What can hang from each mark:
gavur: dogu zuzet
zuzet: bigiz feka gavur tabo
dogu: feka gavur gibugum
bigiz: tefod zuzet
lezuti: gibugum
feka: dogu zuzet
gibugum: dogu

Known rows, with every way that one mark hangs from another:
dogu(feka gavur(zuzet)): [  0.7  -6.0  -7.9   2.8  -0.2   1.8   0.5   2.3  15.1   2.0 -36.2   0.9
   4.4  22.6   0.9  -8.0 -12.6   7.8  22.6  20.0 -42.0  -0.5  -5.2 -17.3
   5.9]
gavur(dogu(feka) zuzet(bigiz tabo)): [ -7.6  11.4  -7.9  17.8 -14.4 -18.9  13.7 -31.9  -2.8  19.5  35.5  -5.4
 -11.9  -6.8  32.5 -37.2 -29.1  13.9 -29.7   2.8  10.7  26.2 -12.4   4.4
   0.6]
gibugum(dogu(feka(zuzet(bigiz(tefod))) gavur)): [-24.6   3.9   5.7   7.2   2.9   6.1 -11.9 -35.3 -29.9 -42.7 -30.8  27.0
  27.5   0.4 -27.6  23.1  15.1  34.7  18.4  -2.5  36.3  -3.6   2.8   7.0
  -4.6]
feka(dogu): [ 32.7 -12.6  17.2 -11.5  23.3   9.8  43.7  17.2  18.4  14.1  10.9  -9.6
  -1.9 -21.8 -30.8  13.0  34.3  -7.0  -3.6   3.6   8.8   9.6  10.5 -21.7
  -5.6]
gavur(dogu(gibugum) zuzet(bigiz feka)): [ 10.4  10.5  -5.3   2.6   5.0 -29.8 -71.5 -15.2 -23.6   0.8  25.7  -8.8
  12.2  -9.1  27.0 -36.6   7.6 -20.9  -8.9  -7.3   4.4  41.2 -21.3   8.2
  -7.4]
gibugum(dogu(gavur(zuzet))): [ 14.5   9.9   3.6  22.0  33.0 -34.2  23.1  21.7   4.5   8.6 -46.7  12.5
  -2.1  12.6 -10.4  32.3 -10.3  19.3  -4.7   4.9 -14.1 -17.1   8.2  -8.2
  -9.0]
gavur(dogu(feka(zuzet(bigiz tabo)))): [-22.1  -8.0  -6.9  34.1 -25.3  -2.4  28.1 -30.5  -7.8  -8.8  40.4  -1.9
   3.3 -14.1   0.4 -13.5  -6.1   1.5 -25.4   8.1  29.0  18.6   1.1   4.4
   2.7]
bigiz(zuzet(tabo)): [ 23.6   2.4   4.8  11.8 -23.5  -6.6  64.3  15.2  13.1  32.7  25.7 -10.4
 -34.6 -10.5   7.0  -3.5 -19.1   3.7 -30.8 -30.9  16.0 -31.7   6.0 -17.2
   6.5]
gibugum(dogu(gavur)): [ 21.7  20.1  19.1  15.4  34.4 -23.6   7.8  38.6  -6.1  -2.0 -32.9  10.6
  -2.8   9.7 -32.3  38.4   5.9   4.0  -0.2   6.7 -22.5 -15.2  20.3  -8.6
 -12.2]
zuzet(bigiz feka gavur(dogu) tabo): [ 29.1  26.4  -7.1 -35.4  12.7 -22.0 -22.1  -7.2 -34.7 -19.8  58.6   7.2
 -19.6   6.9  33.0 -11.2  -2.5 -35.9   7.9 -11.2  -3.9  18.0  24.6  18.6
  -7.1]
gavur(zuzet(tabo)): [ 16.6  -7.7  -6.6  12.2   6.2 -17.5  63.3  21.6  22.4  41.0  27.7  -0.6
 -28.8 -10.7  24.3  -6.5 -23.6   0.7 -26.3  -6.1  -3.2 -17.7   4.5  -7.6
  14.5]
zuzet(feka gavur): [ 58.8  14.3  -0.2 -49.1  26.4  10.5 -28.5  17.6  -3.9 -32.7   9.4  10.9
  -7.8  20.6  -4.3  -4.4  12.8 -47.6  44.6   5.6 -38.8 -19.7  29.1 -17.8
   4.8]
gavur(dogu(feka) zuzet): [ -3.3  -5.5   3.5  19.8  -8.3  -0.6  12.7  -4.8  13.6  -0.7 -14.5 -20.4
   3.2  -3.0  -2.7 -30.3 -17.6  -3.5 -18.8  26.7 -20.5  14.9   1.3 -21.5
   3.4]
feka(zuzet(gavur(dogu) tabo)): [-16.7 -20.7  -7.8  13.9  -4.7   3.3  59.5  13.7  -0.6 -16.8  21.0  -7.5
 -17.9 -13.0   1.2  15.7 -10.8 -29.2 -17.4   5.3  13.6  -9.3  47.3   7.9
   1.6]
lezuti(gibugum(dogu(gavur))): [  1.8  31.8  26.2   9.8  10.4  -9.0  -9.3  40.7   6.1  14.5 -47.8   4.7
   2.9  18.7 -39.1  19.0  12.8  12.4  -2.1  -3.8 -29.1 -24.6   1.6  -7.9
  -8.3]
feka(dogu(gavur) zuzet): [-10.8 -43.9 -10.1   6.8  15.2  13.6  58.4   3.8  17.6  -1.6 -25.1  -1.0
  16.9 -12.1 -34.6  44.8  43.1   1.1  11.6  13.8  21.5   7.4  13.4  -8.0
 -11.6]
feka(zuzet(bigiz(tefod) gavur)): [ 17.0 -26.3   1.9 -21.7   8.9  36.3  20.0 -28.0 -21.5 -52.2  36.6  26.1
   2.7 -16.4  -5.3  -5.4  17.8 -14.8  63.3 -30.9  40.3 -19.4  48.0   9.2
  -1.5]
gibugum(dogu): [ 40.4  24.5  29.4  17.8  32.8 -10.2  21.3  34.3   4.8   2.6 -13.3   7.6
  -4.3  -3.5 -37.9  20.4   3.1   0.1 -18.2  -0.6  -3.2 -28.1  11.9 -18.5
  -7.6]
dogu(gavur(zuzet(feka))): [ 23.7  -2.0 -22.4 -18.5  22.6 -25.0  -1.8   7.2   3.8  -3.8 -21.2  11.1
   1.5  22.5   8.3  10.1   9.5 -14.7  22.1   9.8 -36.7  -2.5   1.5 -19.0
   4.7]
dogu(feka gavur(zuzet(tabo))): [-17.4  -5.2 -18.5   3.8  -9.9 -15.9  26.0   6.3  18.3  21.5 -12.3  -2.8
 -13.1  18.3  26.7  -2.4 -28.9  17.1  -6.4  17.1 -37.6  -0.7 -12.7  -2.9
  16.3]
feka(dogu(gavur gibugum) zuzet(bigiz tabo)): [-35.6 -26.0 -15.9  13.0  -3.6  -6.2   2.4 -12.1  -7.3  24.5  25.2  -0.5
  14.0 -24.1  11.3  25.9  29.8  15.4  -6.4 -19.2  43.7  37.6 -22.1  35.4
 -11.0]
gavur(dogu(feka gibugum) zuzet(bigiz)): [-12.4   3.6   4.2  26.1 -19.2  -1.7 -63.9 -22.2 -10.2   9.8  15.8 -19.0
  16.9  -7.6  16.8 -55.4 -14.7  -0.7  -6.5   2.1   0.9  37.7 -25.0   7.1
  -5.7]

Rows:
[ 33.3 -10.1 -12.0 -29.8  33.8 -11.8  26.6 -10.2  23.5  11.0  -9.5  -4.5
   5.5  -7.0  -1.0   4.0  25.3  -6.4 -13.0  14.7   9.9  11.6 -17.7 -23.0
  -0.7]	gavur(zuzet(feka(dogu)))
[-25.0   9.3 -19.4   9.2 -18.2 -17.9 -57.1 -11.4  -6.7  32.3  13.5   0.9
   0.2   9.9  47.9 -30.4 -27.3  19.0   6.7  -9.3 -19.2  26.4 -39.7  25.6
   4.3]	dogu(feka gavur(zuzet(bigiz tabo)) gibugum)
[-10.1 -12.7  14.5  -5.8   6.8   1.6 -28.4  31.6   2.6  19.9 -13.2 -26.9
  12.6 -16.5 -16.2  18.8  35.8  -6.6   8.3   2.4 -20.6  33.6  -9.5   7.3
  -8.3]	feka(dogu(gavur gibugum))
[ -7.9 -14.6  -3.9  16.9   2.7 -12.3 -27.9  32.3   3.4  22.0 -19.2 -13.2
   2.9   2.5  11.9  -7.7  -3.9  -8.2  17.2  -4.0 -37.1   9.7  -4.7   4.2
   3.4]	dogu(gavur(zuzet) gibugum)
[-20.3  26.6  10.5  10.6  -5.3  -2.8 -28.2   6.5  22.7  19.6 -76.7   4.1
  10.0  36.4 -15.1 -11.5 -17.0  35.4 -11.6  14.8 -33.6 -23.5 -30.3 -12.4
   0.2]	lezuti(gibugum(dogu(feka gavur(zuzet))))
[-20.8  -4.7 -10.8 -52.5 -20.2 -13.2  38.9 -20.1 -16.0   2.8  -8.4 -14.0
 -13.0 -18.4  21.3  33.9  20.1  20.6 -35.4 -20.0  30.6  17.5 -10.9  -4.9
  10.9]	bigiz(tefod zuzet(feka(dogu(gavur)) tabo))
[ 41.1  16.7   0.2 -23.5  22.8   2.1   6.6   8.1 -10.2   3.6  64.0  22.2
 -29.4   4.5  22.3 -10.0 -13.6 -14.8  36.3 -29.7  -4.4 -15.2  29.7  14.7
  -6.5]	zuzet(bigiz gavur tabo)
[ 30.4  11.5   5.7 -36.3  17.6  -0.5 -28.8  14.8 -18.3 -43.1   7.4  -8.8
  -6.3   9.3  -3.6  -4.5   7.8 -54.3  18.7  15.4 -32.5   5.7  37.9 -13.8
  -4.6]	zuzet(feka gavur(dogu))
[-23.2 -12.8 -11.1  18.4 -18.6  17.6 -68.0 -16.1 -10.3 -13.2  -6.2   5.4
  32.2   7.3 -11.4 -13.2  17.1   0.2  46.2  -1.7  -4.6  15.4 -18.9  10.3
  -5.2]	dogu(feka(zuzet(bigiz)) gavur gibugum)
[-25.5  -4.8   8.5  32.0 -21.3   0.0 -47.1   3.9   8.7  16.5 -17.3 -38.1
   9.6 -10.2   6.5 -41.7 -18.5  -9.3 -26.7  18.8 -26.6  25.2 -16.9  -8.1
   7.6]	gavur(dogu(feka gibugum) zuzet)
[-30.4  12.3   7.7   3.5 -55.7  12.9 -46.6   1.3  -6.5   9.6   1.7 -41.5
 -20.9   0.8  33.2 -31.9 -43.5  -8.7 -34.8  -8.6 -14.3  -0.9  -7.0  10.5
   3.7]	bigiz(zuzet(gavur(dogu(feka gibugum)) tabo))
[-37.0 -34.0   2.5  -4.3 -15.0  13.0  22.0 -26.3 -17.9  10.6  53.3  -9.8
  12.0 -59.1  13.3   6.4  33.1  16.9 -23.2 -29.8  78.5  33.7 -18.4  33.1
  12.0]	feka(dogu(gibugum) zuzet(bigiz(tefod) tabo))
[  8.2 -24.7 -15.2 -20.2  18.1  13.6  52.3 -24.4   4.0   2.3  48.6  19.4
  -7.3 -17.8   6.0  19.6  13.9   1.3  16.9 -17.6  57.1  -1.2  13.9  21.7
 -15.3]	feka(dogu zuzet(bigiz gavur tabo))
[-17.9  15.8  14.0 -29.4 -21.7  13.2 -12.8 -28.8 -37.9 -35.8  47.1  -5.1
 -15.9 -13.9  29.6 -30.0 -17.9  -3.7   6.8  -9.3   2.8  19.9  28.5  21.4
   8.1]	zuzet(bigiz(tefod) gavur(dogu(feka)) tabo)
[ 21.8  -2.2   2.0  22.0  12.6 -16.3  20.3 -15.6  -7.3   0.1  31.4   3.9
  -5.2 -13.7   5.4 -20.2  -3.6  -2.3   1.4  -9.8  17.4  19.8  16.5  -2.0
 -17.7]	gavur(dogu zuzet(bigiz))
[ 20.4  16.0  -7.6 -57.3  21.0  -4.2 -71.2  -9.1 -17.3  12.1  52.7  -0.1
  -4.6  -8.3  38.8  -8.4  16.3 -17.4   8.7 -20.3  10.8  30.9 -24.8  33.2
  -5.8]	zuzet(bigiz feka(dogu(gibugum)) gavur tabo)
[ 32.5  18.9  -4.2 -65.8  12.3  -1.3 -18.3 -17.2 -38.4 -33.7  64.7  23.0
 -24.0  -2.8  38.9  -9.6   4.0 -17.6  32.2 -31.7   8.8  -1.0  24.1  18.0
  16.3]	zuzet(bigiz(tefod) feka gavur tabo)
[  5.2  40.4  35.5   4.8  -8.1  15.5 -33.6  14.8  20.8   7.7 -41.2  -1.6
   6.5  17.6 -41.2 -19.9  -3.6  14.1 -20.1   9.5 -17.5 -31.7 -26.2 -25.1
   1.9]	lezuti(gibugum(dogu(feka)))
[-35.5   9.5  11.3  24.3 -16.9  16.4 -17.9   1.1  17.6  -9.6 -78.3   8.7
  24.2  28.0 -48.2  13.3   9.4  18.9  -3.1  17.9  -5.4 -31.5 -21.1 -12.8
  -1.6]	lezuti(gibugum(dogu(feka(zuzet) gavur)))
[-30.9 -39.9  -3.1  14.1  -0.8  15.4   0.5  15.8   7.7   8.4 -23.0 -20.0
  27.1 -20.7 -25.4  32.3  38.4  -3.6   4.5   8.3  12.3  22.2  -9.5   5.4
  -6.8]	feka(dogu(gavur gibugum) zuzet)
[-14.7  -0.5   2.9  28.2   9.5   2.5   6.5   2.6   8.0 -21.9 -64.4  10.8
  22.1  18.1 -43.3  35.7   4.3  14.7  -1.6  30.0  -3.7 -18.6  -1.8 -14.2
  -4.0]	gibugum(dogu(feka(zuzet) gavur))
[-30.2 -16.4  -5.1  29.6 -28.9  17.7 -11.6   8.9  14.5  12.2  10.2 -17.0
   9.4 -12.6   1.5 -12.7  -6.3  -6.7 -28.3  11.6  -3.6  -4.3 -28.3   1.5
  26.4]	dogu(feka(zuzet(tabo)) gibugum)
[ -0.1  -2.0  13.8  -8.8 -32.9   4.5  72.1   1.2  -6.8  11.2  28.7 -13.4
 -34.3 -31.3   9.9  -2.6 -16.4  12.6 -28.7 -40.9  29.4 -26.0  16.1 -10.7
  18.2]	bigiz(tefod zuzet(tabo))
[ 22.8  17.4  -0.5  16.2  44.4 -37.0   0.1  -7.5 -10.7  10.4 -15.9  31.9
   1.0  15.1  -1.8  20.2  -9.3  28.3  13.9 -14.1  10.0  -6.3   0.0   9.3
 -23.5]	gibugum(dogu(gavur(zuzet(bigiz))))
[ -7.9 -22.1   0.3   3.6 -16.2  50.9 -61.8   7.2  11.1 -24.3 -16.8 -10.6
  18.4   7.7 -10.4 -21.7  -1.0 -29.6  41.5  10.9 -18.3 -21.6   0.8  -1.3
   8.5]	dogu(feka(zuzet(gavur)) gibugum)
[-19.3  16.0 -10.5  31.6   7.1 -19.6  11.3 -22.5  -7.3  -1.7 -12.2  28.1
  11.6  13.9  -7.7  30.3 -10.8  34.5 -13.2   6.4  24.8  -5.5 -17.2  17.1
  -7.4]	gibugum(dogu(feka(zuzet(bigiz tabo)) gavur))
[ 10.2   1.7   6.5   6.3  16.8  24.4  -8.3  -3.7  10.3 -39.9 -44.5  16.7
  11.6  20.1 -33.3  18.1 -12.3  -2.5  14.0  23.1   6.6 -44.5  12.6 -10.9
  -4.8]	gibugum(dogu(feka(zuzet(gavur))))
[ -5.2 -16.4  -8.7  20.1 -20.4  15.4  48.0  -1.1  24.9  -1.7  10.4   2.3
  -1.3  -3.9  -6.4  -2.8  -5.3  -2.7 -22.7  18.4   7.1 -18.3  -5.5 -15.6
  22.3]	dogu(feka(zuzet(tabo)))
[-15.2  34.8  24.8   4.8  -9.0   6.8 -45.4  20.3  10.8   7.2 -65.5  -1.5
  10.0  35.0 -36.3   0.9   3.3  19.1  -5.4  12.3 -42.6 -19.5 -19.5 -17.6
  -0.8]	lezuti(gibugum(dogu(feka gavur)))
[-19.8  -8.0 -23.8  13.1 -13.3   0.3  15.5 -22.9  -3.9  -4.1  12.5  19.3
   6.0   9.7   5.4   4.0  -0.9  14.1  20.1  -0.1   7.1   3.7  -1.1   8.4
   2.1]	dogu(feka(zuzet(bigiz tabo)) gavur)
[ -2.8 -15.0 -11.7  -6.7 -11.7  30.5  27.5   1.4  18.6 -16.7   6.8   7.2
  -8.1   9.1   5.4  -0.5 -19.9 -15.5  12.7  14.2  -2.0 -28.0  18.4  -2.2
  17.2]	dogu(feka(zuzet(gavur tabo)))
[ 24.9   7.4 -10.7 -55.9  -1.5   0.0  24.1 -10.3   9.9   8.7   7.9  -6.1
 -27.3   0.4  21.3  17.1  -2.0  -1.5 -16.2 -14.9  19.3 -16.1  -6.5  -7.6
  -8.1]	bigiz(zuzet(feka(dogu) gavur tabo))
